What can hang from each mark
Z880: Z50 Z306 Z407
Z306: Z438 Z836 Z880
Z836: Z306
Z438: Z306 Z407
Z50: Z329 Z880
Z768: Z407
Z407: Z329 Z438 Z768 Z879 Z880
Z879: Z407
Z329: Z50

Known rows, with every way that one mark hangs from another
Z879{Z407{Z329 Z438{Z306{Z836 Z880}} Z768}}: [-17.8 -25.6   0.8 -10.2  43.2  -9.6  -0.9 -46.4  13.5  16.8  32.2   1.2
  10.1 -15.6 -38.6  22.5  21.4 -36.1 -18.8   1.6 -30.9  16.8  -9.2]
Z438{Z306{Z836 Z880{Z50{Z329}}}}: [-39.0 -34.3  23.6  15.4  39.2  12.9   9.9 -45.2  16.3  -6.7  29.2  18.6
  12.1 -32.4 -38.2  -0.6  22.9 -35.6   3.7  -6.1 -21.4  17.1 -28.7]
Z329{Z50}: [-37.1 -28.5  34.8  15.1  47.7  -3.1   6.7 -31.3  -8.9  37.1  17.5 -17.2
 -12.2 -27.4 -28.9  -9.4  35.4 -13.1  -9.9   3.9 -44.6   8.4 -10.6]
Z879{Z407{Z768 Z880{Z50{Z329} Z306}}}: [-13.4 -11.4  24.6 -18.6  44.4   9.4 -11.9 -15.8   8.0  11.9  10.8  11.4
  14.4 -18.1 -34.7  22.9  26.0 -45.0  20.3  -0.7 -25.1  31.1   6.7]
Z306{Z438 Z836 Z880{Z407}}: [-27.2 -27.2   0.6  16.8  38.7 -16.5  32.0 -54.1  17.9 -11.7  43.1  -4.2
   1.7 -10.0 -46.8  -1.4  30.5 -44.0   0.6  11.1 -20.2 -13.6 -25.6]
Z768{Z407{Z438}}: [-23.3 -22.7  26.2   5.5  36.0 -22.0   7.9 -22.3 -20.6  25.9   5.3 -17.8
 -16.3 -25.3 -21.4 -23.6  36.4 -26.4 -21.4  -6.1 -51.3  13.1   4.4]
Z879{Z407{Z329{Z50} Z438 Z768 Z880{Z306}}}: [  6.7 -12.0  -4.1 -30.1  37.7  -3.2  -8.4 -32.8   9.2  25.8  15.6  -8.3
   5.0 -12.8 -29.8  26.3  28.2 -28.2 -17.6  16.5 -19.6  24.7  16.7]
Z329{Z50{Z880{Z306 Z407{Z438 Z879}}}}: [-15.2 -21.2   9.6  -4.2  40.3  -4.6  26.6 -35.9  -4.0  -4.5  28.4 -13.5
   0.0 -19.7 -39.4   8.9  32.0 -30.3 -28.2  23.2 -16.1  11.5 -11.1]
Z329{Z50{Z880}}: [-41.8 -18.5  40.0   6.5  40.7   0.4  15.4 -42.9  -7.4  27.8  20.7 -13.0
 -12.0 -29.5 -36.3  -2.6  30.1 -21.8 -20.9   8.1 -42.6   9.0 -12.9]
Z329{Z50{Z880{Z306{Z836} Z407{Z438 Z768 Z879}}}}: [ -3.3 -30.8   0.6  -0.1  36.2   2.5  36.6 -42.0   4.6  -2.3  36.3 -18.4
   8.3  -9.2 -42.3  24.9  36.0 -34.3 -16.6  25.0  -9.3  12.2 -15.2]
Z438{Z407{Z329 Z879 Z880{Z50 Z306{Z836}}}}: [ -9.1  -4.1   1.7  -9.5  34.5  -1.9   4.6 -19.5  23.5  -9.6   5.5  12.3
   8.3   0.4 -39.2  15.1  31.0 -17.3  -4.4   6.9  -5.3  17.7 -12.9]
Z836{Z306{Z438 Z880}}: [-54.9 -21.5  15.1  14.6  35.9 -20.7  21.1 -31.9   1.0  -9.4  38.2  -2.0
   2.4 -28.1 -32.5  -3.3  32.8 -27.6 -16.4   2.7 -40.6  -2.3 -29.7]
Z407{Z768 Z880{Z306{Z438 Z836}}}: [-22.7 -21.3   1.1  -2.5  23.1  -3.4  28.5 -32.2  12.1   6.8  20.7 -14.7
  13.5  -5.0 -37.0  16.1  32.3 -36.0   3.7   5.4 -15.5   3.7  -7.3]
Z329{Z50{Z880{Z407{Z438{Z306{Z836}} Z879}}}}: [-22.0 -31.1   8.3   7.0  38.2  -2.0  32.8 -53.7   8.7  -1.5  32.6 -10.9
   5.3 -15.7 -47.8  11.7  32.1 -39.4 -29.4  12.0 -14.6   5.6 -19.8]
Z879{Z407{Z768}}: [-40.7 -20.6  38.2   1.7  56.6 -11.8  -5.8 -18.3 -10.8  39.3  18.2 -10.8
  -1.5 -15.2 -36.8  12.2  29.2 -33.5   7.5  -9.6 -57.0  11.9  -5.7]
Z879{Z407}: [-54.3 -17.8  40.7   3.4  54.8 -17.0  -9.8 -13.5  -8.6  31.0  15.2  -4.4
  -5.9 -21.2 -36.3  -6.3  25.4 -31.7   0.5 -12.4 -54.1   5.2 -10.7]
Z329{Z50{Z880{Z306{Z438} Z407{Z879}}}}: [-17.8 -19.3  10.1   3.7  40.0  -9.0  28.9 -41.1   3.2  -4.4  27.7  -8.5
   8.7 -16.9 -42.2   9.6  32.4 -38.4 -24.3  17.5 -17.4   5.6 -13.4]
Z880{Z50 Z306{Z438 Z836} Z407{Z329 Z768 Z879}}: [ 20.1 -22.1 -18.6   1.4  34.4  -8.1  28.4 -31.4  20.2 -11.6  29.2   4.0
  21.3  -5.9 -36.1  26.0  40.0 -33.7  -5.0  28.4   1.0  13.6 -10.3]
Z306{Z438{Z407{Z768 Z879}} Z836 Z880{Z50{Z329}}}: [  4.2 -22.9   2.0  17.9  43.6 -16.8  26.3 -51.5  35.4  -8.7  30.9   6.6
  22.0   3.7 -44.9  25.5  41.3 -38.7   3.8  13.7 -18.9  25.0 -18.9]
Z438{Z407{Z329 Z768 Z879 Z880{Z50}}}: [  2.0   6.1  11.1 -13.5  46.1  -7.2   4.0 -34.7  11.0  14.4   2.4  -0.1
  -3.7   3.4 -38.3  32.2  39.0 -16.2  -3.8  11.8 -29.2  26.2   6.7]
Z50{Z880}: [-59.0  -9.8  45.0   1.4  38.0  -9.5  17.4 -33.6 -16.3  18.4  19.6 -10.6
 -12.7 -28.1 -38.8  -6.3  23.5 -25.3 -18.1   2.5 -50.4   6.1 -14.8]
Z880{Z50}: [-40.0 -17.4  40.5  11.0  42.2  -3.2   6.8 -18.2  -5.8  22.2  10.3  -2.7
 -13.1 -33.9 -29.9 -14.4  37.2 -16.9  -5.0   7.1 -40.6  10.9 -14.1]
Z329{Z50{Z880{Z306{Z438} Z407{Z768}}}}: [ -9.1 -27.2  17.7   3.1  38.2   2.9  23.6 -43.5   0.8  11.8  29.9 -11.8
  14.2 -22.5 -43.1  15.0  28.2 -43.0 -18.6  14.9 -25.5  13.3 -14.9]

Rows
[  2.6 -11.5 -29.1 -20.3  23.4 -10.7  25.0 -41.4  16.8  -4.4  20.3 -13.9
  -3.5  -2.3 -25.0  16.8  38.8  -8.2 -26.4  32.7   7.4  10.7  10.4]  Z407{Z329{Z50} Z438 Z879 Z880{Z306{Z836}}}
[-11.4  -1.1  -7.4 -19.9  36.8  -2.7  11.1 -36.5   3.0   2.7  12.1  -5.2
  -8.6  -9.2 -23.1  19.0  33.8  -7.1 -13.1  19.4  -9.1  10.8  14.4]  Z407{Z329{Z50} Z879 Z880{Z306}}
[ -3.5   3.9 -17.1 -22.3  31.4 -20.0  24.1 -40.1   2.8   2.7  15.2 -11.7
   4.4   2.1 -26.2  33.4  36.0 -19.9 -14.4  21.2 -16.5  13.0  19.9]  Z407{Z329 Z768 Z879 Z880{Z306{Z438}}}
[-21.5 -21.2   4.6  -8.3  39.0  -7.3  -5.4 -39.7  24.0   3.8  25.2  16.5
   5.8 -27.5 -38.6   3.7  23.5 -35.2 -25.1   5.2 -19.2  13.8 -15.9]  Z879{Z407{Z329 Z438{Z306{Z836 Z880{Z50}}}}}
[-38.6 -23.1  21.3  14.6  37.0   6.1  21.3 -39.5  16.8  -4.8  29.5   5.3
 -13.1 -25.0 -36.4  -4.2  35.5 -22.8   8.9  11.6 -19.5  -2.2 -28.1]  Z306{Z836 Z880{Z50}}
[-24.9 -16.0  18.1  -6.8  44.1 -17.9  21.1 -48.1 -11.3  -9.0  30.8  -2.3
  12.1 -18.5 -44.2  11.9  19.0 -45.9 -26.6  10.0 -33.5  27.8  -2.2]  Z50{Z329 Z880{Z407{Z438{Z306} Z879}}}
[ -7.9 -12.3  -2.7   1.2  38.3 -19.8  13.7 -36.0  14.4   8.5  22.3  -7.1
  16.8  -0.7 -36.2  30.3  41.8 -23.0 -22.8   6.6 -31.7  19.1  -8.9]  Z836{Z306{Z438{Z407{Z329{Z50} Z768 Z879 Z880}}}}
[  7.5 -19.2 -10.8 -25.0  32.6   0.1  -1.3 -35.0  19.8  21.0  21.1  -7.3
   9.4  -7.5 -33.2  27.7  28.9 -30.6 -11.2  16.0  -9.6  19.9   8.3]  Z879{Z407{Z329{Z50} Z438 Z768 Z880{Z306{Z836}}}}
[-15.3   0.5  17.6 -15.3  32.4  -8.2  -3.0 -36.9 -12.1  21.2  -0.5  -1.2
 -21.7 -17.5 -20.9  -7.1  28.6 -25.3  -5.6  -8.1 -41.9  10.0  21.3]  Z768{Z407{Z329 Z880}}
[ -2.0 -16.8  11.0 -22.0  40.3  -6.9  -3.8 -33.9   2.1  30.0  23.5  -7.5
   8.5 -22.2 -33.4  22.7  24.0 -29.5 -32.7  17.4 -31.8  29.2   2.5]  Z879{Z407{Z329{Z50{Z880{Z306}}} Z438 Z768}}
[-20.3   1.1  17.5 -24.4  46.8  -8.2 -10.8 -35.4  -0.2  31.8  13.5  -2.6
  -7.0  -7.9 -34.8  26.0  24.7 -31.0   3.9   1.0 -42.2  13.9  16.8]  Z879{Z407{Z329 Z768 Z880}}
[-10.5  -9.1   5.2 -18.4  25.5 -10.6  -0.1 -42.2  -6.6  14.9  -0.7  -1.7
  -9.4 -23.1 -22.7  -8.3  25.4 -32.2 -32.5  -9.5 -33.7  17.4  18.6]  Z768{Z407{Z329 Z438{Z306} Z880}}
[-23.3 -14.6  23.7  14.9  43.5 -16.5   9.9 -39.1  22.8   1.3  16.3   7.3
   3.8 -20.1 -44.2  -6.9  34.0 -32.4 -17.0   6.7 -33.4  10.9 -26.9]  Z306{Z438{Z407} Z880{Z50}}
[-19.1 -28.4   6.7  -2.9  24.8  -2.9  16.3 -57.7  10.7  19.9  27.2  -6.7
   5.7 -29.8 -36.4   1.4  22.1 -21.7 -52.4  14.0 -21.4  18.2 -14.8]  Z407{Z329{Z50{Z880}} Z438{Z306{Z836}}}
[-31.8 -13.3  18.4 -11.0  34.9   7.1  12.9 -22.4  -9.9  13.3  13.2 -13.9
  -1.0 -14.4 -31.5  16.2  27.3 -24.8   9.2   2.3 -29.7  11.2   0.1]  Z407{Z768 Z880{Z306}}
[-21.7 -30.3   5.3  13.6  47.7  13.8  27.6 -49.4  16.6 -18.6  35.2   9.3
   6.9 -14.1 -46.7  25.5  34.5 -43.0  11.0   2.8 -10.5   2.4 -27.9]  Z438{Z306{Z836 Z880{Z50 Z407{Z768 Z879}}}}
[ -7.4  -9.5  -1.5 -28.9  36.0  -8.4 -11.9 -28.0  11.3  17.4  12.6  -2.0
   0.8 -18.5 -29.5   8.0  24.1 -25.7 -24.4  13.7 -16.4  18.0  11.1]  Z879{Z407{Z329{Z50} Z438 Z880{Z306}}}
[ -5.3 -18.2  12.8  -2.4  46.0  -7.6  32.3 -52.4  -6.1  13.6  30.8 -24.4
  -7.4 -11.7 -41.8  23.5  40.0 -31.3 -22.9  27.8 -29.8  13.6  -0.6]  Z329{Z50{Z880{Z407{Z438 Z768 Z879}}}}
